Each row was made from one small tree. The marks that hang from a mark follow it in brackets, in alphabetical order. Every link used is in the known rows. Write each row's tree.
Known rows:
tapan(lisoma(bififi(vugu(govo)))): [ -0.8  -7.4   9.9  -3.7  21.7   3.0  -4.8   1.8   2.0 -12.2  10.2   0.0
  18.6 -16.4 -24.0   9.0   0.8  42.8  12.8 -12.0  14.8  12.9  -5.8   7.4
 -11.2  11.5   4.6  25.4 -12.8]
tasu(deru vugu): [-11.0  -0.7   7.6   5.0   1.4  -0.2   9.2  -4.0  -4.4  14.1  20.3   4.8
   4.6  -9.6  13.1  12.4   7.3   7.7 -13.0  -4.5   4.3 -11.3  -5.3  13.8
  15.4  13.0   3.8 -17.0  22.1]
pulir(deru): [ -0.9  -0.8 -12.1  -2.4  10.6   0.5  -2.0  -4.4  -9.6   4.7   7.5   8.2
  -4.5   4.6   1.7   4.9  -9.3   5.7   6.2  14.4 -11.4   5.7   4.0   0.4
   7.4  -2.3   3.9  -4.9   2.7]
lisoma(bififi(vugu) tapan): [-11.6  -9.5  13.4  -1.8 -11.2   2.6   7.9  21.8   9.3 -14.2   3.0  -0.7
  11.1 -10.9  -3.8  13.0  -7.1  42.8  -0.1 -22.2  27.5  21.8 -25.5  -9.5
 -14.3   6.2  14.3  -8.4   1.2]
bififi(deru(tapan(lisoma))): [-10.6  -2.4  19.4 -11.0  28.1   5.8  10.5   5.0  24.6   7.8  23.1  12.5
   8.4  20.8  -2.3   1.4  -5.3  10.5  -9.3 -10.7   0.8  -6.2 -21.8  -2.0
  14.0  13.6  -9.8  11.2   1.1]
deru(tapan(lisoma) tasu(vugu)): [-15.5 -12.6  26.4   8.9  10.4  18.5  16.5   1.2  39.5  20.0  43.8   1.6
  21.1  12.6   4.7  -5.4  -7.9  22.6 -18.8 -10.4 -24.3 -13.8   2.4  -9.7
  21.9  -4.3   3.6 -11.7 -11.0]
deru(tapan(lisoma) tasu): [ -9.3  -7.0  16.8   6.5  12.2  18.7   9.8  -0.1  39.2  11.1  33.6   0.8
  11.8  22.1  -0.6  -8.3 -16.1  21.7 -14.3 -10.8 -24.0 -11.2  -3.1 -16.9
  20.5  -7.3   1.5   2.5 -13.1]
tasu(deru): [ -4.8   1.8   0.7   2.1   5.6   0.8   2.1  -5.5  -5.1   4.8  10.4   3.3
  -4.6   1.3   7.1   9.4  -0.6   6.8  -9.9  -5.0   4.4 -10.3  -9.3   8.2
  15.5  10.0   2.5  -3.6  19.8]
bififi(deru(tapan)): [-19.5  -2.4   9.1  -2.9  18.6   6.2  18.3   6.8  10.4  14.4  21.4   7.5
   4.6  21.0   8.4   0.4  -1.6   5.0  -3.8  -6.4   7.5  -1.2 -21.3  -5.9
  17.6  12.1 -14.5   5.7   2.0]
pulir(deru(tapan(lisoma(bififi)) tasu(vugu(govo)))): [-15.5 -15.8  14.6   3.4  29.4  21.1  10.1  -3.4  10.7  12.8  66.2  13.9
  31.8   9.5 -13.7  -8.5 -22.3  48.9  -1.9  -2.7 -29.4  -2.7  -9.7  -5.8
  30.7   2.0   0.3  -1.1 -19.0]
deru(tasu): [ -2.7   3.2  -1.5   2.6   4.1  11.2  13.3  -6.7  15.4   8.4  15.0  -6.5
   8.3   7.8   0.3  -2.0  -9.1   8.4  -4.9   0.9 -13.4  -3.9   5.0  -9.3
   9.7  -8.1   2.9  -2.7  -9.8]
tasu(deru(tapan(lisoma)) vugu(govo)): [-16.8 -10.9  26.4   4.4  22.8   6.3   2.5  -4.3  -1.3  17.4  49.1  14.5
  18.4   1.1  -1.0   3.5  -1.4  31.6 -12.3 -13.1  -7.7 -20.8 -11.5  13.9
  29.1  18.0  -1.2   6.1  12.0]
bififi(deru vugu(govo)): [-15.2   1.3  -0.4 -12.5  33.4  -6.0  19.6  -5.1 -16.0  12.1  11.3   0.3
  14.2  -6.7  -9.3  23.3   9.0  23.2  17.0   3.7  24.8   8.6  -3.0  16.5
  -5.0  19.5  -4.3  27.2  -3.8]
bififi(deru vugu): [-14.8   2.8   0.6  -7.2  22.2  -2.3  20.7   1.9   5.4   9.7  -0.5  -3.5
   3.0  -0.7   3.4  22.3  11.5  14.3   7.0   2.0  24.3  11.9  -4.8   8.7
  -5.4  14.2  -0.3   9.1   2.8]
lisoma(bififi(deru vugu) tapan tasu): [-21.5  -7.9  27.4 -18.9   2.9   3.6  19.6  13.0  20.4 -10.8   8.2   9.0
  16.2 -12.3 -13.3  32.0 -10.5  53.2   2.6 -15.2  27.0  20.8 -45.9  -3.8
 -34.4  30.1   4.4  -7.9  -7.9]
tapan(deru lisoma): [ 15.2   2.0   8.4 -11.2  19.7  -3.3 -11.4   5.9  34.4  -2.6  15.2  11.8
  -1.3  11.0   1.3   6.1  -8.9   9.9  -8.4   1.1  -5.7 -10.1 -11.4   8.1
   5.7  10.3  10.8  11.9  10.8]
deru(tapan(lisoma) tasu(vugu(govo))): [-15.2 -10.8  25.2   4.3  20.2  15.4  14.5  -6.1  18.9  20.5  56.3   4.4
  31.2   8.2  -6.7  -6.8  -9.2  33.2  -8.4  -7.7 -25.2 -15.7   2.3  -1.6
  24.5   0.2   1.0   6.1 -19.0]
bififi(deru(tapan(lisoma(tasu))) vugu(govo)): [-24.6 -11.7  31.5 -13.4  37.1   6.9  13.8  -4.4  18.8  12.8  29.4  10.4
  18.2   0.0 -19.4  25.8  -2.5  48.2  12.6  -3.2   4.5  -0.5 -20.3   8.8
 -12.8  27.9  -7.8  29.6 -18.5]

Which tree is each row?
[ -6.6  -9.7  33.3 -12.3 -14.0  -0.3   1.0  18.1  31.7 -10.5  32.7  19.8
  16.1 -10.5   3.3  16.2 -18.6  45.7 -11.6 -10.4  -0.6   2.9 -48.1   0.4
 -19.4  23.6  14.2 -25.9   1.8]	lisoma(bififi tapan(deru) tasu(vugu))
[ -7.7 -14.9  31.8   1.4   1.8  18.0  -9.8   6.6  35.7 -11.0  21.2  11.3
  10.5   2.6 -18.2  -1.8 -17.2  35.0  -5.7 -16.7 -15.4  -0.5 -30.9 -14.7
 -10.5  11.1  -6.3  -1.9 -19.4]	deru(tapan(lisoma(bififi tasu)))
[-27.4 -10.5  18.4  11.3  10.8   5.4  13.0  -2.9 -16.5  23.3  48.5   9.6
  12.5   0.3   7.8   4.2   0.8  26.2  -7.8  -8.9   0.1 -15.4 -11.5  10.2
  32.7  14.3  -7.0   0.9  12.4]	tasu(deru(tapan) vugu(govo))
[ -4.3   0.8   5.9  -1.4  18.8   1.4  16.6  -6.3  12.1  21.0  50.8   4.3
  20.1   3.5   7.9   7.0  -8.1  24.4  -3.1  11.1 -15.2 -13.0   1.0  10.2
  22.8   7.7   7.1   5.8  -2.7]	tapan(deru(tasu(vugu(govo))))
[ -9.2  -8.9   4.8   3.7  22.4  21.2   8.3  -3.7  30.7  16.8  40.6   7.5
   8.1  27.5  -0.9  -4.3 -25.3  25.4  -7.9   3.8 -34.7  -6.3  -2.5 -15.3
  28.1  -9.6   4.8  -1.6  -9.8]	pulir(deru(tapan(lisoma) tasu))
[-13.0 -13.2  34.1  -9.1 -22.2   3.8   3.3  11.7  15.2 -13.1  21.4  12.7
  22.4 -21.0  -9.8  10.8 -12.9  41.5  -7.7 -16.5  -0.5   6.9 -36.7  -3.9
 -28.2  17.1   7.8 -30.5 -10.2]	lisoma(bififi tapan tasu(vugu))
[-18.8   4.6   1.0  -5.3  25.7   7.2  36.5  -4.1  20.4  19.6  15.8 -10.2
  10.1   6.0   5.7  20.9   2.6  21.9   2.4   3.0  12.5   7.1   0.7  -0.6
   4.3   8.1   2.6   6.2  -7.0]	bififi(deru(tasu) vugu)
[  4.3  -8.4  28.0 -13.8  21.4  -0.4 -11.1  -1.2  24.9  -7.1  39.9  21.5
  23.4 -16.3 -20.0  12.2 -11.1  44.6   2.4  -1.4 -13.9  -7.6 -27.3  16.9
 -13.9  29.2   4.2   8.4 -10.5]	tapan(deru lisoma(bififi tasu(vugu(govo))))
[-28.9  -5.9  10.0   3.7  20.4   5.4  26.0  11.6  13.3  19.6  13.8  -1.4
   2.7  12.5  13.2  15.5   6.1  21.6   2.4  -5.7  22.0   9.8 -12.1  -3.8
  11.2  11.0  -8.8   7.7   1.3]	bififi(deru(tapan) vugu)
[ -5.6  -3.9  19.9  -8.8   5.6   3.8  17.6   9.8  18.0   1.2  62.1  12.6
  31.9  -0.3   2.4   2.9 -24.2  50.8 -10.0 -11.0  -3.9  -3.4 -33.8   0.0
  13.6  13.9  14.6  -5.6  -1.9]	lisoma(bififi tapan(deru(tasu(vugu(govo)))))
[ -7.5  -0.2  17.4 -18.4  39.0   7.7  23.4  -9.3  11.7   4.8  50.9  10.7
  41.9  -4.9 -21.1   1.8  -6.9  34.3  -4.4  -9.1  -5.1  -5.1 -18.6   7.4
  11.1  22.8  -5.1   8.5 -19.2]	tapan(lisoma(bififi(deru(tasu(vugu(govo))))))
[  3.9  -0.5  14.1  -8.8  29.5   3.0   6.8  -8.8  28.8  15.3  53.6  10.1
  24.1   4.4  -1.8   4.9 -11.3  29.3  -8.6   5.1 -21.7 -18.5  -1.0  15.4
  17.7  11.8  11.9  12.0  -4.8]	tapan(deru(tasu(vugu(govo))) lisoma)
[-15.9 -10.9  27.5   7.6  11.5  10.2   4.9   2.8  19.2  16.9  38.7  11.0
   9.5   6.4   9.9   4.5   0.5  21.2 -22.7 -16.5  -4.4 -17.5 -13.6   5.7
  27.7  13.5   2.3 -13.7  18.9]	tasu(deru(tapan(lisoma)) vugu)
[ -5.5  -8.4  33.4 -13.9 -11.5  -4.3   3.7  11.0  31.7   2.1  31.3  18.1
  11.7  -4.6   9.9  20.9 -15.1  34.2 -10.1  -1.9  -5.5  -6.0 -32.0   6.4
 -18.7  20.3  17.3 -22.7   7.1]	lisoma(tapan(deru) tasu(vugu))
[-10.8  -2.5   8.7  -1.2  12.3  -3.9   6.3 -11.5 -25.2  14.0  34.0   7.5
  14.0 -13.8   0.4  11.8   6.5  18.4  -3.9  -1.6   3.3 -13.5  -3.4  22.4
  16.9  18.5   0.3   0.3  16.6]	tasu(deru vugu(govo))
[-13.0 -16.3   7.0   8.4  20.4  15.3  -1.5  14.7  20.4   0.1  18.7   6.3
   4.4   7.9  -6.2   7.3 -12.6  44.0   4.0  -4.5   0.1  17.4 -12.6 -10.5
  11.6   0.2   4.6   3.4  -4.6]	pulir(deru(tapan(lisoma(bififi(vugu)))))
[ -9.9 -14.6  19.8  -4.0  15.2  14.2  -9.9  -3.7  25.9   6.6  23.7  17.5
   0.2  12.8 -10.6   8.4 -22.4  29.5   1.0   7.9 -32.7  -3.8 -13.6  -5.4
  -2.4   4.5   1.5  -2.9 -11.9]	pulir(deru(tapan(lisoma(tasu))))
[-25.3 -11.7  17.2  16.5  -0.8  18.4  25.2   2.3  22.7  25.7  42.1  -4.6
  16.0  12.2  14.6  -6.4  -6.0  16.7 -13.4  -5.5 -18.0  -8.8   2.2 -12.4
  24.5  -8.1  -0.9 -17.0  -8.8]	deru(tapan tasu(vugu))
[-17.2 -14.1   6.6  13.4  23.7  25.9  12.4   7.3  35.7   9.6  36.7  -0.3
  11.6  15.5  -4.6   6.4 -21.7  51.2  -1.1  -4.9 -11.6  12.9  -6.8 -20.2
  20.2  -6.2   7.4  -0.7 -13.7]	pulir(deru(tapan(lisoma(bififi(vugu))) tasu))
[  0.6   1.3  11.0  -9.0  -0.9   4.2  14.3   9.3  36.8   4.3  35.4   6.3
   8.3  20.0  13.4   8.0 -26.2  28.2 -17.7  -4.9  -6.7  -7.0 -25.0  -8.6
  12.8   3.2  19.8  -7.5   6.3]	lisoma(tapan(deru(tasu)))
[-15.5 -19.0  37.9  -2.0  13.0   9.3  -2.6  -5.6  14.0  10.8  39.4  14.4
  24.9  -7.5 -17.0   5.2  -6.0  36.9   0.6  -5.0 -22.1 -12.4  -9.1   7.7
  -7.7  16.3  -5.2   5.0 -19.6]	deru(tapan(lisoma(tasu(vugu(govo)))))
[-13.6 -12.7  26.8  11.5   6.9  22.5  15.0   8.6  40.1   7.6  46.2   2.6
  26.5   8.5  -3.4 -12.9 -12.3  34.6 -17.3 -19.9 -18.8  -4.8 -14.2 -17.1
  21.4   0.3  -2.2 -15.0 -15.2]	deru(tapan(lisoma(bififi)) tasu(vugu))
[-12.1 -12.8  33.5 -12.5 -21.1   0.4   6.3   5.4  14.9  -1.0  17.5  11.2
  17.3 -15.9  -3.8  16.9  -8.5  30.9  -7.5  -8.5  -7.6  -2.0 -21.7   2.6
 -25.7  14.7  12.4 -29.7  -6.4]	lisoma(tapan tasu(vugu))
[-33.5  -4.7   8.6   3.4  34.3  12.4  36.8  -3.2   8.5  30.1  42.6  -4.7
  20.2  14.6   0.8  13.5  -4.5  38.9   7.7  -1.9   9.1   2.4  -5.3  -3.8
  20.4   8.9  -7.6  24.1 -15.4]	bififi(deru(tapan tasu) vugu(govo))
[-17.0  -5.0  22.1  -2.1   8.5   0.7   4.6 -16.2 -16.3  13.0  33.7  11.2
  15.2 -20.6  -7.8  22.0   1.6  31.7   0.5   2.2  -8.3 -15.5 -11.6  24.0
  -3.9  26.8  -1.0  -4.3   0.8]	lisoma(tasu(deru vugu(govo)))
[-21.5 -11.0  26.4  -3.8 -10.5   8.8   7.3   9.5  15.6 -11.5  14.4   5.9
   6.4 -17.1  -6.9  32.6 -13.1  62.8  -7.2 -21.8  21.9   9.8 -42.8  -0.7
 -21.9  25.1  13.8 -17.0   7.4]	lisoma(bififi(vugu) tapan tasu(deru))
[-19.0   0.1  12.6 -11.7  10.7  11.1  36.7  12.0  26.8  -1.3  26.5  -1.4
  23.8   3.3  -1.0  18.4 -13.9  47.8  -6.7 -19.6  24.8  16.8 -33.2 -13.5
  -3.7  15.0   8.8  -7.0  -6.0]	lisoma(bififi(deru(tasu) vugu) tapan)
[-16.1 -22.4  28.5  -3.7  21.1  14.8  -7.4  -2.3   5.4   4.3  49.3  24.0
  26.1  -7.9 -22.0   4.3 -19.3  53.8   7.1   2.4 -30.2   0.4 -22.3   3.7
  -0.8  17.0  -4.3  -2.1 -21.3]	pulir(deru(tapan(lisoma(bififi tasu(vugu(govo))))))
